What can hang from each mark:
F: Q
P: G J Q T U V
V: F P
U: D
D: G J N V
T: P

Known rows, with every way that one mark hangs from another:
[D G J N]: [ -0.9   9.0  10.5 -17.8   8.8  -5.2   0.0  -1.7  24.3  -6.7  -8.0 -10.1
  -2.8  -3.3  -4.4  15.4  -1.7   7.1 -10.8   9.9  -5.0 -13.8 -30.0 -10.0
  10.4   9.7  -7.0]
[T [P G J Q U]]: [ -9.0  -1.9   1.3  14.9  -7.8  17.1  13.5 -22.9 -15.6  -6.4 -11.8  -0.6
  -6.3  10.1   0.0 -14.6  -3.8   3.6   5.8  -2.5   7.3  -5.6  42.5  15.6
  -6.5   9.0 -19.8]
[T [P G Q [U D]]]: [-19.5  -4.8  -5.7  19.7  -5.8  17.1   0.9 -17.5 -16.3 -13.4   7.3   9.3
   9.9  -0.6  13.2   3.2   8.7  -3.3   8.0  -6.6   8.4  -7.9  24.4  13.4
  -5.3  -0.2  -7.8]
[D J N [V [P T]]]: [ 15.4  12.9   5.2  -5.5  -5.7  -2.0  -2.4  21.2   8.4 -17.7  -9.8  -1.2
  -6.7  -5.2   6.7   4.1  -3.5   0.8  -8.6   2.5  -9.5  -4.0 -30.7 -17.4
  25.3  21.2  -2.6]
[V F P]: [  7.3 -11.9 -10.4  -9.9  11.5 -22.9 -18.5  27.7   8.6  11.7  13.9   6.6
   9.5  -6.9  12.3   2.5  -4.4  -9.9  -6.2   1.5  -2.2   5.6 -53.1  -7.8
   3.8  -9.8  15.5]
[V [F Q]]: [ -2.9  -6.1 -18.3 -14.9   1.9 -10.5 -13.2  14.7   4.2  25.3   7.4  -7.7
  13.5 -19.2  -1.0  -5.3   9.7 -12.0  -1.7  -7.8  -4.7   9.5 -30.3  -6.6
  -7.7 -10.8   6.8]
[V [F Q] [P T U]]: [  6.8  -1.0 -27.9   0.5  -4.0  -7.9  -1.6  27.3 -17.5  18.8  27.1   1.3
   6.3 -27.5   3.7 -16.7   2.1  -6.7   1.4 -27.9  -2.3   8.7  -8.4 -24.0
   4.2  -3.7  18.8]
[V [F Q] [P J U]]: [  8.6  12.3 -22.3  11.7   6.2   3.5  -4.5  10.4  -8.6  21.5   6.8   4.4
 -10.5  -9.8   3.7 -12.4  -6.7 -15.1  -4.2 -28.5   5.1  15.1  -9.1 -16.0
   5.3  -4.7   2.2]
[U D]: [-13.8  -7.2  -5.4  -1.7  17.3 -13.9 -24.6  -4.0   8.4   1.7   9.9  -0.6
  21.1  -6.4  11.2   8.8  12.3  -3.3 -12.3   8.3   4.1  -4.5 -29.6   9.7
   0.0 -17.0   4.7]
[D G N]: [-10.1  -0.8   2.6 -13.8   7.3  -8.5  -4.7   1.5  16.0 -10.6  -6.0  -7.6
   4.2  -8.2  -6.6   5.9  10.4   4.0  -7.7  13.7  -1.5 -12.5 -15.0  -6.9
   0.8   7.8   4.5]
[F Q]: [-18.2  -5.5 -18.0 -10.1   2.4  -5.6 -15.7  -3.8   8.2  12.1   3.0 -12.7
  14.0 -24.0  -6.3  -9.5  13.6 -11.6  -7.4   4.3  -1.6   8.4 -13.5  -0.1
  -8.0  -4.1  -4.1]
[P G Q]: [-12.2 -20.8  -3.3  -3.7  -1.7   6.7 -10.9  -5.4 -10.6   1.3  -2.7   6.8
   6.7  -4.7  -2.9 -13.6   4.6  -1.1  -3.2  16.3  -3.1  -3.9   6.6   3.0
  -7.8   0.7  -1.5]
[P G J U]: [ -1.3   2.7  -1.8  10.0  13.1   1.8   5.9 -22.5 -12.2   2.4  -7.3  -2.0
  -0.8  11.8 -17.4  -5.2  -1.9   7.9   0.7  -1.8  16.8  -1.6  34.1  -0.2
 -12.0  -4.0  -7.2]
[T P]: [-15.1 -12.7  -1.7 -11.7   3.3 -17.8  -6.7  -2.3  20.1  -3.6  -3.1 -16.6
  18.9  -4.1   5.9   1.9   5.4  -4.0  -1.4  19.8  -1.2  -5.9 -19.6  19.1
  -4.9   1.0 -11.0]
[V F [P J Q T]]: [ 20.0 -12.9  -3.0   0.7   1.1  -5.2  -8.5  25.9 -20.1  14.5   4.5  14.0
  -5.3  -9.7  24.5 -30.8 -10.2  -0.8  -5.1  -0.3 -13.3  -2.3 -18.8  -1.7
  18.5  -3.6   6.9]
[V P]: [ -5.1 -12.6 -12.1  -6.3  13.6 -16.4 -22.5   9.9  13.1  -0.6   8.2   4.7
  11.2  -9.6   4.5  -4.8  -0.7 -11.2  -9.8  14.5  -1.2   4.8 -38.0  -0.1
   4.9  -2.9   7.4]
[P V]: [ -3.9  -7.5  -1.4 -14.2   6.2  -5.6  -9.6  -9.1  11.8   3.8  -0.3  -8.9
  10.9  -2.1 -12.2   0.4   1.7  -6.2   5.4  23.9  -1.8   9.7  -3.1   7.6
 -10.7  -2.1   3.9]
[U [D [V F]]]: [  0.5  -5.7   2.0   1.1  -2.2 -14.1 -15.5  16.1   8.4   2.8   3.2   1.5
   6.9   9.0  15.4  18.0   8.5  -6.6  -4.1  -3.9   0.0   1.3 -32.4   3.1
  -3.9 -17.0  14.7]
[U [D N]]: [ -5.4   6.2  -3.1  -1.1  18.5  -6.5 -21.3  -0.3   3.7  -7.8  -2.3  -1.6
  18.5 -10.3  14.3  16.7  18.1  -5.1  -9.8   6.9  10.8  -8.7 -34.2  -7.9
   6.8   2.3   3.4]
[D G J N [V F]]: [ 11.2  13.0  17.2 -13.6 -11.4  -5.9   9.7  15.9  23.5  -6.0 -12.3  -7.4
 -16.6  11.2  -2.9  20.8  -3.8   2.7  -4.4  -4.6  -7.3  -8.5 -35.6 -17.6
   7.9  10.0  -1.2]
[D [V P]]: [ -5.4  -7.3  -4.2  -1.1  -4.6 -12.0 -15.8  12.7  17.5 -11.0  -2.0   4.0
  -1.4   1.7   2.5   0.7  -1.1 -13.2  -9.0  11.3  -4.7   7.9 -28.2   0.6
   2.3   1.6   6.1]
[P G U]: [ -9.7  -8.5  -5.6   0.4   5.5  -6.9   0.6 -13.7  -6.5  -0.7   5.7  -3.5
  11.0   4.2 -15.3  -2.6   4.0   2.9   2.3  -0.3  13.4  -1.9  20.0  -5.4
 -17.5  -4.9   4.7]
[P T V]: [  1.2 -11.4   0.7 -16.2   3.2 -11.1  -2.3   2.0  -3.2   5.4   7.3  -9.9
  14.9 -10.8 -10.9 -11.7   5.7   4.3   6.1  21.9  -7.0   4.7  13.2   3.4
  -7.5  -1.8   9.2]

Rows:
[  1.8  12.0   6.4   9.2   2.6  16.5  23.6 -30.4  -5.4  -4.6 -13.2  -6.4
  -5.3  17.8 -24.2   3.0  -6.5   8.6  14.9   4.2   9.3   8.0  56.2  17.1
 -14.8  11.2 -18.4] -> [T [P G J U V]]
[ -4.0  22.5  16.2  -0.8  -1.1   6.9   1.2  -4.5  22.7 -20.0 -10.8  -2.1
 -11.5   5.0   6.7  30.8   6.8   5.7 -13.3  -1.0   0.0  -9.0 -25.4  -6.4
  14.4   4.3  -7.2] -> [U [D G J N V]]
[ -3.7   6.6 -13.6  -2.7 -12.7   9.8  13.4   0.2   2.3  14.0   6.5 -13.2
   4.8 -10.6  -9.3   3.0   0.8 -14.7  18.5 -15.7  -0.5  16.2  15.8  -0.2
 -15.8   4.8   0.5] -> [T [P U [V [F Q]]]]
[  9.4  -2.1   8.8  -1.7  -5.7  11.6   5.8  -1.2  -1.9  11.2 -13.7  -3.7
  -6.7   8.6  10.7 -10.1 -10.8  -5.8  15.1   9.3 -11.0   6.7   5.8  24.5
  -0.5   6.7 -12.9] -> [T [P J Q [V F]]]
[ -5.1  -1.9  -7.5  10.0  10.8  -4.7   2.1  -7.6 -24.6  -2.9  19.6   4.9
  16.7  -6.4  -2.8   0.7  14.0  17.3  -0.3  -9.1  15.7  -9.7  27.6  -8.0
  -5.8 -12.7  11.9] -> [P G T [U D]]
[ 14.8   1.6   2.5   6.4  -7.3  11.6   3.6  -5.7 -16.0  15.6  -2.2  -0.7
 -10.9  11.5   3.3 -15.3 -13.7 -10.7  14.4  -7.7  -2.5   5.3  25.9  -2.8
  -4.7  -3.5   4.4] -> [P J Q U [V F]]
[ -2.9   3.5   4.4   9.7 -12.1  22.6  10.5 -25.2  -5.3  -4.3 -12.6  -5.0
  -6.4   8.1   1.9 -14.8  -8.3  -8.8  15.5   5.6   0.3   4.3  43.7  22.5
  -1.8  13.2 -16.4] -> [T [P J Q U V]]
[  1.0 -15.4 -13.4  11.3  -5.4   4.9   0.1   6.0 -30.5  -4.0  15.2  18.5
   1.3 -12.5   2.8 -27.0  -1.1   2.6   3.5  -5.5  -1.4  -4.2  26.4 -14.8
   3.5   6.7  10.2] -> [V [P G Q T U]]
[  9.0   0.4   8.0  -7.6   8.5  -3.1   4.4  -6.7  -6.2   9.6  -7.2  -8.8
   2.0  -3.6 -12.6 -17.9   2.1  11.4   4.4  20.4  -1.6   6.1  26.7  12.8
  -0.5  -0.9  -4.0] -> [P J T V]
[ 13.2  -4.1  -9.1  11.9  -0.1  -0.3  -7.2  13.0 -14.6  11.3   5.7  13.2
  -9.3   3.8  21.9 -19.1 -15.1 -16.1  -1.1 -16.7   0.0  -0.5 -12.6  -9.6
  12.9  -3.2   5.0] -> [V F [P J Q U]]
[-19.6  -1.4   8.7   0.1  -3.5  -9.3  -6.7  -5.4  18.4 -13.6   3.8   4.9
   2.1   3.5   2.6  15.7  10.2   3.9  -9.6   3.0  -1.0  -2.5  -8.3  12.3
  -2.5 -14.1   7.0] -> [U [D G V]]
[  4.1  -8.9   1.9 -10.3   5.9  -0.1   7.8  -5.5 -13.0   4.0   3.9  -0.1
   9.9  -5.3 -26.8  -6.9   4.7  16.0   9.9  20.2  -1.2   5.9  34.0   2.7
 -15.3   2.5   4.3] -> [P G T V]
[ 18.6 -11.4  -9.5  -7.9  11.7 -16.2  -1.2  31.7 -18.0  10.7  16.0  13.1
   7.5  -7.4  -0.1  -5.6   0.2  12.3  -1.6  -0.1  -3.6   1.9 -18.7 -11.9
   1.1  -5.2  15.5] -> [V F [P G T]]
[  8.5  -6.4 -14.5   0.2   4.9 -21.3 -11.7  20.7   1.2   8.1  18.2   5.0
   7.0   0.1   9.0   0.5  -6.2 -14.8  -1.5 -12.6   3.7   2.2 -31.6 -17.8
   0.1  -8.9  17.8] -> [V F [P U]]
[ -9.8  -2.3  -2.6 -10.0 -19.7  -3.4   2.9  16.5  13.6  10.0   1.0  -5.0
  -9.8  -7.7 -11.2   1.4   6.5  -6.4  -4.6 -12.4  -9.7  10.9  -8.0   0.2
 -12.6  -5.8   6.7] -> [D G [V [F Q]]]
[17.3  2.0  6.6 -7.4 12.3 -5.2 -2.1 -0.5  2.7 19.5 -7.4 -6.7 -3.0 10.0
 -5.6  0.1 -8.2  0.2  4.9 10.5 -0.5 10.5 -4.2  7.0 -7.4 -8.1 -0.1] -> [P J [V F]]
[-27.4  -4.4   0.0  11.2 -10.8   6.9  -1.2 -14.8   2.4 -13.5  15.3   7.2
   4.9  -6.5  21.0   1.4   6.9  -1.9   0.7  -6.3  -1.4 -13.7  12.1  16.0
   4.6  -6.0  -1.4] -> [T [P Q [U [D G]]]]
[ -2.5  12.9   6.3  22.8   3.3  12.4   5.3 -22.1 -11.7  -9.0  -8.4   7.3
  -9.2  23.6  -6.5   9.6   3.1   7.4  -2.2 -13.3  19.8   2.9  39.3   4.2
  -7.9  -8.0  -5.1] -> [P G J [U [D V]]]
[ -0.6   4.7   8.4  -2.8   8.0   3.5   6.9 -20.1  13.5   0.1 -18.1 -13.1
  -0.6   6.8  -8.0   0.8  -5.4  -1.0   6.6  22.0   0.1   9.1  14.9  31.3
  -3.6   6.7 -20.6] -> [T [P J V]]
[ -1.3   0.7   9.3   5.3  -1.1  28.2  11.5 -23.1 -10.3  -3.0 -22.7   2.5
  -9.7   9.8 -10.0 -11.2  -5.5   5.9  11.4  17.8  -2.8   9.6  42.9  28.6
  -8.8  15.5 -25.4] -> [T [P G J Q V]]
[-22.0  -1.1   2.2  19.0 -25.1  10.0  -3.3 -10.6   1.4 -22.1  -0.3   1.4
   3.4   5.4  25.9   3.7   6.7 -16.3   6.1  -7.5   3.2  -6.3  14.1  15.0
   0.4   0.8  -4.2] -> [T [P Q [U [D V]]]]
[  4.8  -4.9  -6.2  11.9  -1.7   2.6  -5.4   3.8 -24.0  -1.5   5.4   8.8
  -4.5  -6.9  15.9 -37.0  -8.5  -1.6  -0.6  -6.0  -3.7  -6.2  20.1  -4.0
  18.0   2.4   4.0] -> [V [P J Q T U]]
[-10.7  15.4  -4.6  13.9   9.5  10.0   7.4 -13.1  -7.4 -20.0  -4.9   2.8
  12.0   0.4   4.9  24.2  16.3   2.9   5.0  -6.9  21.2 -10.3  12.5  -2.0
  -3.1  15.6  -7.0] -> [T [P G [U [D N]]]]
[  7.0   0.2   0.5  -0.1  -4.0   2.2  21.1  -2.9  -5.2   3.7   4.0  -3.4
   2.7  12.0 -16.3  14.9  -1.8   3.3  21.5  -4.0   6.7   9.1  26.4   3.2
 -21.7   6.0  -0.4] -> [T [P G U [V F]]]
[  1.7   7.9  15.6  -3.6  -4.9  -9.0   0.9   9.2  23.5   3.3   6.8  -1.3
  -9.6  12.6   9.7  26.9  -5.6   8.3  -9.5 -11.6  -6.5  -1.7 -36.5   2.8
   7.7 -19.6   4.1] -> [U [D G J [V F]]]
[  8.2  20.3  -2.9   4.7  -8.0   7.3  -0.7   5.6  15.6 -18.9 -10.6  -3.2
 -12.5   7.3   3.4  14.2  -8.0 -13.7  -3.6 -12.3   4.3  -2.2 -22.3 -27.4
  17.4  19.4  -3.3] -> [D J N [V [P U]]]
[ 17.1  -7.4  -5.1   8.1   7.6   9.2  -6.4  15.5 -20.3  13.1  -4.3  22.8
 -12.6   6.4  10.1 -14.6 -12.8   0.3  -2.4  -2.1  -4.3   5.8 -12.5  -1.7
   6.0   2.3  -2.9] -> [V F [P G J Q]]
[ -0.5  13.2  16.6 -12.2  -9.4   1.9   6.5   0.0  27.4 -18.0 -17.4 -10.5
 -12.5   7.5  -9.4  18.7   1.0   5.0 -10.3   5.4  -5.4  -8.9 -19.2  -9.2
   9.6  13.7  -9.3] -> [D G J N V]
[ 14.3  21.1  10.9  -2.3   2.1  -0.9  -6.1  15.8  12.5  -3.3 -10.5  -4.0
  -4.0   8.4  18.7  30.5   2.9  -3.6  -6.7 -12.1   1.3  -5.3 -52.4 -15.7
  13.3   2.2   0.1] -> [U [D J N [V F]]]
[  6.8 -15.7   0.5 -10.0  -8.6   0.8 -10.2   9.6  -4.2  13.1   2.3   1.2
   2.9  -0.7   4.7  -9.5  -3.2 -14.4  11.1  11.2 -11.7   6.6  -9.6   0.1
  -9.4  -2.6  10.1] -> [P Q [V F]]
[ 18.4   4.0  -5.7  12.0  15.6  -2.2   4.2  10.0 -15.3  12.6   3.6  12.4
  -7.4  12.7  -5.1  -0.5 -12.7   3.3  -0.3 -18.2  10.6   6.3   3.0 -13.8
  -1.9  -5.7   3.0] -> [V F [P G J U]]
[  0.3  12.2  11.4  -0.4  -4.2  -4.8  -2.3  18.3  11.4 -12.5  -3.8   6.1
  -6.4   5.3  11.0  29.2  13.1   2.1  -6.9  -6.8   0.3  -8.2 -28.7  -8.7
   0.6  -0.7  13.1] -> [U [D G N [V F]]]
[  8.6   6.0   3.3   1.3   3.9   0.3  12.0 -14.7 -14.5   6.0   0.0 -10.8
   0.3   1.9 -15.3 -18.4  -5.1   8.8  11.6   1.8   4.5   2.0  47.9   1.6
  -2.3  -2.2   3.7] -> [P J T U V]
[ -0.6   3.5 -11.5  -9.5  -3.9  15.5  16.0   2.8  -2.6  19.5  -2.5  -2.2
   2.2 -11.0 -20.3  10.0   6.4   1.0  14.2  -1.9  -1.0  24.5  13.7   9.8
 -20.4   7.9 -11.2] -> [T [P G [V [F Q]]]]
[  5.1   2.3  11.2 -12.7 -12.3  -9.4   6.0  22.9  14.7  -9.6  -9.6  -3.6
  -8.9   6.7  -1.7  12.8   6.6  -1.9  -1.0   0.9  -3.9  -7.3 -20.7 -12.5
  -4.7   9.7  12.8] -> [D G N [V F]]
[ -9.3 -20.6  -6.1   0.2 -13.4  -6.0  -4.0   1.4 -19.1  -2.6  13.4  -4.6
  14.1 -14.0   8.3 -32.1   8.2  -3.2   5.2  -0.4  -2.9 -15.5  22.8  -6.5
   0.4  -2.8  14.2] -> [P Q T U]
[  1.4   0.1  10.7  -7.9 -10.7  -7.4   6.2  14.3  19.1 -10.4   7.7   1.9
 -13.7  -3.3  -1.3   0.9  -8.8  13.0 -11.3   1.8 -16.3  -0.6 -17.4  -2.6
  17.0   2.3   0.4] -> [D G J [V [P T]]]
[ 14.5  -9.3 -13.5  -1.7   1.8 -23.5  -2.6  28.3 -11.7   8.0  27.7   2.1
  11.0 -10.9  10.6 -11.7  -2.9  -2.1   2.4 -14.7   0.0  -5.6 -17.2 -19.8
   4.6  -6.3  25.5] -> [V F [P T U]]
[  9.8  -3.4   9.4 -13.6  -7.8 -12.9  -2.6  12.9  21.1   7.1  -5.1 -11.8
  -2.0  14.0   4.2  11.3  -9.1  -3.5  -2.8  -3.9  -7.2   0.6 -40.5  -4.9
   0.6  -9.2   0.3] -> [D J [V F]]
[-14.5   8.0  -4.5  16.0  -7.1  13.0  -5.0  -9.4  -5.3 -21.9  -2.6   1.1
   9.7  -8.5  30.3   5.3  13.0 -13.5   4.7  -6.2   6.1 -16.4  -0.9   2.1
   8.7  14.1  -2.7] -> [T [P Q [U [D N]]]]
[-16.0   2.4   2.5   5.7  -4.8   7.8  -3.7 -18.8   4.3  -2.3  17.1   5.5
  -3.9  -3.2  16.8   5.0  -5.2   0.8  -6.4 -14.1  -1.9 -13.1  -2.6  -0.6
  12.8 -15.6  -1.0] -> [P Q [U [D G J]]]
[ -3.5  -3.0  -4.4   0.4   1.2   6.5   9.1 -19.4  -8.5   1.5   5.3   0.9
   2.8   7.2 -28.7   2.8  -0.3   0.9  12.0   7.0  12.1  11.2  40.9  -5.1
 -23.1  -2.5   4.4] -> [P G U V]
[  3.2  -7.5   1.4  11.7  -3.1  11.1  11.3 -13.7 -35.9   0.9  -2.6   5.9
  -3.9  -0.9  -2.9 -31.5  -0.7  12.7   5.7  -2.8   4.2  -9.4  56.6  -1.7
  -2.1   0.0  -3.6] -> [P G J Q T U]
[ -7.5  12.1  -4.7   6.2  12.0  -2.3  -6.3  -7.6  14.3  -4.9  23.3   9.9
  -5.2  -4.1  10.1  20.0  -8.9   2.7 -12.9 -17.2   0.4  -2.4 -27.4  -6.5
  20.8 -15.8   1.7] -> [V [P [U [D G J]]]]
[ -4.1  17.9  11.3  -8.0  16.0  -0.5  -6.0  -5.9  18.9  -6.8  -1.7  -0.6
   0.7  -6.7   6.6  26.9   6.6   7.6 -15.1   0.0   1.5 -13.7 -36.0  -5.9
  18.3  -1.3  -7.5] -> [U [D G J N]]
[ 12.2   5.8   4.8   5.3   6.5  10.7  23.5 -21.5 -26.6   4.2  -1.9  -1.7
  -4.7   7.3 -27.6 -14.6  -3.7  18.6  12.3   1.4   7.3   4.6  68.1  -0.2
 -13.2   1.1  -2.0] -> [P G J T U V]
[  4.4  15.3  10.0   4.7  -0.7   3.8   0.8   7.9  13.9 -21.2 -21.3   8.2
 -25.0   7.9  -3.8   6.3  -1.4   1.3 -13.3   6.4  -2.3   0.3  -7.2  -2.2
  15.3  20.6  -5.0] -> [D G N [V [P J]]]
[ -1.8   6.7   2.3 -12.3 -19.4   3.5   6.8  10.3  21.0  14.7  -0.2  -8.0
 -13.9  -5.7 -10.7   8.0  -5.9   0.0  -7.6 -18.5 -12.4   8.5 -20.7  -5.1
  -1.3  -7.6  -5.7] -> [D G J [V [F Q]]]
[  8.3  -9.7  -3.0   9.4   6.3  11.1  -2.1   4.5 -29.8   3.2  -2.2  19.3
  -9.5  -8.1   1.8 -30.3  -6.6  12.4  -6.2   7.4  -6.3  -0.5  18.1   3.0
  11.2   6.0  -5.9] -> [V [P G J Q T]]
[ 15.1   4.2   8.7  -1.6   6.7   7.2  19.0  -6.6  -2.0  12.4 -15.2  -1.1
  -6.9  17.0 -15.2  10.6  -7.3  11.7  12.0   9.1   1.4  13.1  19.3  19.5
 -13.5   5.6 -17.6] -> [T [P G J [V F]]]
[-10.4  -1.4  15.8 -10.9 -13.5  -8.0   2.4  -6.4  31.3  -9.1  -5.6 -11.0
 -11.8   9.6 -10.8  11.8  -7.6   5.8 -10.1   7.1  -9.8  -5.6 -15.2   6.9
   1.7  -5.7  -6.3] -> [D G J V]
[ -8.3   6.4   7.8   0.1   0.9  -3.6 -13.7  -6.2  22.4  -4.0  -2.9  -5.1
   2.9   7.1  11.4  19.8   0.7  -2.6 -11.0   0.8  -1.5  -0.3 -33.0   5.3
   8.7 -14.5  -6.5] -> [U [D J V]]
[  6.3  -0.4   0.6   5.4   9.7  -2.0  14.2 -12.8 -25.8   1.9  -1.0  -4.3
   2.6   5.0 -16.3 -17.9   0.2  19.1   1.5  -4.1  10.5  -6.9  48.5  -3.7
  -7.0  -4.6   0.1] -> [P G J T U]
[ -8.5 -10.1   3.2  -1.6 -10.6  21.2   9.0 -13.5  -3.0  -7.8  -9.8   3.8
   0.7   1.5  -7.4  -3.7  -0.7  -0.4  13.6  21.9  -3.9   8.4  28.7  22.0
 -13.2  15.8 -13.8] -> [T [P G Q V]]
